Each row was made from one walk, in order. Every step used is in the known rows, and no mark comes twice. Write each row's walk.
Known rows:
lubar sofu puge sokod vefiz: [  6.8  17.3  -6.1  -4.4 -31.8  25.2  20.8 -10.3 -38.7  11.9 -11.2  42.3
  21.5  -2.7 -27.9  13.5   8.8  21.6  23.3  14.1  21.1]
buloral puge sokod sofu lubar: [  0.3  -5.3  22.6 -12.9  -8.6  18.1   6.5  -7.9  -3.4   4.5  -8.1  24.8
   2.6  -0.1 -24.6  -3.1   5.0  -6.8  -1.5  36.6 -20.2]
sofu lubar vefiz sokod: [ -3.9  10.3   3.1  42.5  10.3 -42.5  33.8 -36.8  12.0  11.6 -29.8  20.5
  -4.2  37.9  11.2  20.1   6.5 -22.7  27.6  -4.1 -18.5]
vefiz sokod puge: [-17.5  21.1   7.4  -2.1  -2.6   3.2   9.7 -13.4   6.4  -4.4 -33.9  21.6
   0.9  10.1  29.4  18.1  21.1  10.6  25.2  -5.7  -8.6]
lubar sofu puge sokod vefiz bokos: [  4.1  33.1 -21.0  -3.7 -37.0  20.8   6.1 -14.3 -38.7   5.5 -12.9  34.2
  23.1   3.2 -26.0  10.2  -6.1  24.4  29.7  10.7  21.3]
sofu puge: [ 22.3   9.5 -20.9  -6.8 -42.2 -16.5  48.2  19.0 -24.2 -12.0 -42.3  26.2
   4.4  24.7  -8.9   4.3   2.4  26.0  28.7  21.9  18.8]
sofu puge lubar vefiz: [ 28.2   5.3  -8.7  -6.6 -13.4 -21.9  56.6  31.3 -26.6  13.6 -14.0  11.4
  10.2  18.9  -0.9   6.2  23.5  17.3  23.4   7.9  -2.7]
vefiz sofu lubar: [  3.9  19.9  18.7  33.4 -20.7  -5.5  45.1   7.1  30.9 -31.6 -30.2  31.5
  22.0   6.6   0.1  -5.1  17.4   3.1  38.6  28.0   7.5]
puge sokod vefiz sofu lubar: [  7.2  -8.5  47.5  16.0  -0.7  13.3  18.8 -36.1   2.5 -17.9  16.6  10.1
  15.0 -22.1  -5.0  -7.2  16.0   3.5  13.6  22.0  -2.5]
buloral puge: [ 18.6   4.2 -11.2   5.7 -21.2  -0.3  42.9  12.1  -9.1  -2.8 -36.1  13.1
  23.8  30.7 -18.0 -30.5   7.5  13.2  38.7  44.1 -12.8]
vefiz sokod sofu lubar: [-38.1  22.9   6.1 -23.0 -18.0 -15.1   1.8 -28.2   5.1  10.9 -10.4  42.0
 -20.3  26.4  13.4  39.6   7.9 -25.3  -9.3  -9.3 -19.5]
sofu puge lubar vefiz bokos: [ 25.7  19.7 -23.0  -5.6 -19.3 -25.2  40.3  30.4 -25.8   9.2 -14.1   1.8
  11.0  27.0   3.5   4.3   8.6  21.7  31.6   2.1  -2.1]
puge sokod sofu lubar vefiz bokos: [-15.5   5.9  18.6   1.4  -7.8  -2.5 -35.2 -31.1 -16.9   9.8   0.6   6.9
 -20.7  -7.8  -6.7  28.1  -9.1 -14.9 -13.2   3.9 -25.8]
puge sokod: [ -4.6  -5.0  34.2  -1.5 -19.3   3.5 -11.0  -4.9  -8.3   4.4 -15.4   2.5
  -2.2   1.1 -20.0  13.3  19.4   4.2  -0.1  10.0 -13.6]
sokod sofu lubar: [-19.0  11.5  -0.7  -7.4 -26.3 -13.0  11.4  -7.6  -3.7   4.0 -14.4  34.8
  -9.4   1.8  -2.0  25.7  -5.3 -12.2 -10.6  17.8  -4.8]
buloral puge sokod sofu: [  2.1  -5.8  18.2 -23.4 -17.0  26.5  -1.9  -2.1 -19.7   7.9  -7.6  17.6
   0.9   2.6 -24.9 -10.3   7.7   2.5  -0.2  37.2 -26.6]
sofu puge sokod: [ 16.6  -3.7  10.6 -16.8 -34.3   0.5  19.1   9.6 -21.3  -8.7 -27.8  19.7
  -4.0   8.0 -21.4  17.7   8.6  18.7  10.1  17.0  10.2]
lubar vefiz sokod sofu puge: [ -2.2  15.3 -14.8  -6.0 -10.9 -15.1   9.4 -34.7 -49.6  22.3 -11.6  21.9
 -30.6  32.2  15.7  16.8   4.6  -6.6  11.3  -4.8 -30.0]
lubar sofu puge sokod: [  0.1  25.4  -5.7  -5.6 -39.5  24.1  11.6   6.4 -29.1  11.5 -31.4  45.2
  14.8   5.0 -37.9  23.5   9.7  17.0  20.2   8.8  19.1]
buloral puge lubar: [ 14.5   3.8   5.6 -11.2  -6.3   0.6  51.0  39.5   5.4  13.0  -9.4   8.7
  33.8  21.0 -13.4 -24.7  32.4   6.4  27.2  30.1 -22.3]
sokod sofu puge lubar vefiz bokos: [  3.8  24.4 -27.3 -36.3 -30.0  -8.5   8.3  16.2 -46.5  13.4   3.7  14.7
 -11.6   6.6   6.4  17.0  -1.2   9.8  -2.7   6.0 -11.4]
buloral puge lubar vefiz: [ 27.1  -0.2  -0.7  10.0  10.3  -5.3  52.6  23.6 -12.2  22.4  -6.4  -0.6
  27.4  24.4  -7.1 -29.6  29.6   5.9  33.2  27.3 -34.6]

Which walk is each row?
[  9.0  -8.8  42.4   4.8  -8.6  19.7   9.4 -28.7 -16.4 -15.3  17.7   5.3
  13.9 -21.0  -4.6 -14.3  21.7  12.1  13.8  21.8  -7.8] -> puge sokod vefiz sofu
[-20.4  -3.8  36.7 -15.8 -16.6   6.1 -21.1 -17.3  -3.7   7.4   0.8  22.0
 -18.9 -15.2 -14.9  33.0   5.4 -13.9 -26.3  11.1 -14.5] -> puge sokod sofu lubar
[ 23.8  14.4   1.1  45.4  -6.2  -7.4  33.8 -13.9 -27.0  -7.0 -25.4   3.4
   7.4  18.8   4.2 -25.0  16.5  10.6  44.0  22.9 -19.8] -> lubar vefiz sofu
[  3.8   8.9  16.8  -1.5   7.5   9.7  31.2  39.4  11.3  -0.3 -20.1   4.7
  27.9 -28.5  23.7   5.4  33.7  27.9  19.8  13.6   0.8] -> sokod puge lubar
[-20.0  21.6  20.0 -16.9   8.7   3.1  14.7   9.5  17.6   8.3 -15.2  18.0
   8.1   1.5  34.5  25.0  40.0   7.6  16.4 -14.8 -15.5] -> vefiz sokod puge lubar
[ 12.9   5.4   3.8  -0.1  13.4  -7.2  42.1  13.1  -6.9  27.3  -1.0   4.8
  19.7  34.2   0.3 -19.4  36.6  -2.5  30.7  11.7 -43.5] -> buloral puge lubar vefiz sokod
[ -1.9  12.0  -8.2 -49.3 -35.4  -1.1  22.0  31.1 -34.2   9.1   3.7  31.2
  -9.2  -3.3  -2.4  23.7  13.2   9.5 -15.3  12.6  -1.5] -> sokod sofu puge lubar
[ 16.3   8.7  -4.8 -24.8 -27.0 -16.3  53.2  49.3 -10.4   2.9 -15.2  19.7
  15.5  15.2  -6.5  12.1  25.5  19.7  18.0   9.5   9.3] -> sofu puge lubar
[ 20.0   4.7   7.0  19.1 -16.3   5.1  50.2 -26.3 -18.8 -23.6   8.1  13.1
  28.8  -2.7  11.5 -36.4  11.3  19.7  38.3  34.8   4.1] -> sokod vefiz sofu
[  0.6  11.7   7.6  45.8  20.7 -27.9  33.5 -35.0  16.7   6.2 -38.9  17.9
   0.6  17.9  22.7  19.7   5.8 -11.0  30.1  -0.9 -11.9] -> sofu lubar vefiz sokod puge
[ 26.3 -10.4  27.6   5.2  -4.3  29.6  33.0 -19.1 -14.4 -12.0   5.7  11.3
  25.4  -3.0 -16.7 -40.7  17.5  14.7  31.2  45.8 -18.9] -> buloral puge sokod vefiz sofu
[ 14.6  12.1  -6.5 -14.2  -9.1 -23.0  48.0  18.8 -21.6  17.3  -8.5  18.0
  -0.1  30.4   7.3  17.2  29.5   8.6  22.4  -8.7 -11.1] -> sofu puge lubar vefiz sokod
[-12.6  13.6  12.0 -18.0  10.7 -18.5  12.0   4.5 -19.4  37.8  18.5   7.2
  -7.3  17.4  18.8  22.4  39.6 -13.4  -3.7 -20.7 -44.4] -> puge lubar vefiz sokod sofu
[ 32.1   7.6  11.2  28.5 -10.3   4.4  28.0 -10.6 -34.1 -10.8 -21.3  10.0
   0.5   8.9  -2.5 -11.9  15.8  16.0  36.6  21.9 -12.4] -> lubar vefiz sofu puge sokod
[-19.8  -4.3  31.8 -27.5 -23.3  17.0 -31.2 -11.6 -27.2   9.0   2.0  14.8
 -20.3 -13.5 -14.9  26.0  11.1  -4.8 -25.4  10.9 -21.4] -> puge sokod sofu
[  8.4  22.5 -19.5  53.4  -6.4 -46.3  23.9 -26.0   7.1   1.1 -34.8   0.8
   8.9  35.1   5.1   5.2 -16.1  -3.1  41.1  10.0  -7.4] -> sofu lubar vefiz bokos
[  3.4  -1.8  14.9   1.8 -15.1   1.0 -15.5 -36.9 -22.1  -4.7  14.3 -12.1
  10.7  -3.5  -3.2  -6.8  -3.5  11.6  14.5  12.8  -7.9] -> puge sokod vefiz bokos
[  9.3  -9.4  20.1  -0.1   2.7  16.0   8.4 -21.8 -17.0  14.1  -7.2  14.8
  -2.5   2.3 -21.3  -6.9   2.1  -8.4   4.0  34.0 -32.4] -> buloral puge sokod sofu lubar vefiz
[-22.8  24.4 -10.5 -43.9 -34.9  -6.2   3.0 -13.9 -27.1   7.2 -11.1  41.9
 -26.0  27.5  13.3  35.6   8.2  -5.7  -4.7  -6.7 -13.1] -> vefiz sokod sofu puge
[ -5.6  10.5  12.9   0.3  13.2 -27.6  25.2   5.8  -9.0  36.5   8.6  -0.5
   3.8  24.5  15.7  14.2  46.0 -10.7  13.1 -20.0 -39.5] -> puge lubar vefiz sokod
[ 17.1   5.7  12.4  30.4  -7.8  -5.8  58.6 -31.4   4.2 -25.5   6.1  20.1
  31.2  -5.5  11.2 -26.4   8.0   7.2  41.1  34.5  11.1] -> sokod vefiz sofu lubar
[ 13.9   3.8  -2.2  54.5   2.2 -42.6  42.7 -21.6   6.2   6.7 -33.8  11.5
   5.5  26.2  -2.8   5.7  -1.5 -10.2  30.5  15.2  -6.8] -> sofu lubar vefiz
[ 36.5  15.3  -8.4  35.3 -17.2  -5.2  46.3  -5.2 -34.9 -12.3 -30.9  12.2
   2.4  21.1   2.6 -19.4  11.9  19.5  48.7  24.6  -8.0] -> lubar vefiz sofu puge
[ 22.7  14.1 -15.3   7.8   3.2  -9.5  35.2  22.7 -10.8  18.1  -7.4  -8.0
  30.4  32.8  -4.1 -31.1  17.5  11.3  41.0  24.5 -33.7] -> buloral puge lubar vefiz bokos
[  5.8  13.7  -0.8  28.6  16.7 -10.5  14.0 -35.0 -23.4  14.1 -30.9   3.9
  -6.8  19.4  29.7   7.8  14.1   5.2  33.5  -3.4 -26.1] -> lubar vefiz sokod puge
[ -9.0  14.9  -7.4   1.9  -3.7 -15.3  -1.8 -42.0 -40.9  27.9  -9.1  14.4
 -26.1  32.3  16.5  14.3   9.6 -13.0   7.6  -6.1 -39.7] -> lubar vefiz sokod sofu
[-28.4  34.4  14.4 -12.3   5.9  14.5  10.0   8.9  10.2  18.5 -16.5  31.8
  16.8  -2.6  24.7  31.3  40.2   8.8  20.1 -18.7 -11.6] -> vefiz sokod puge lubar sofu
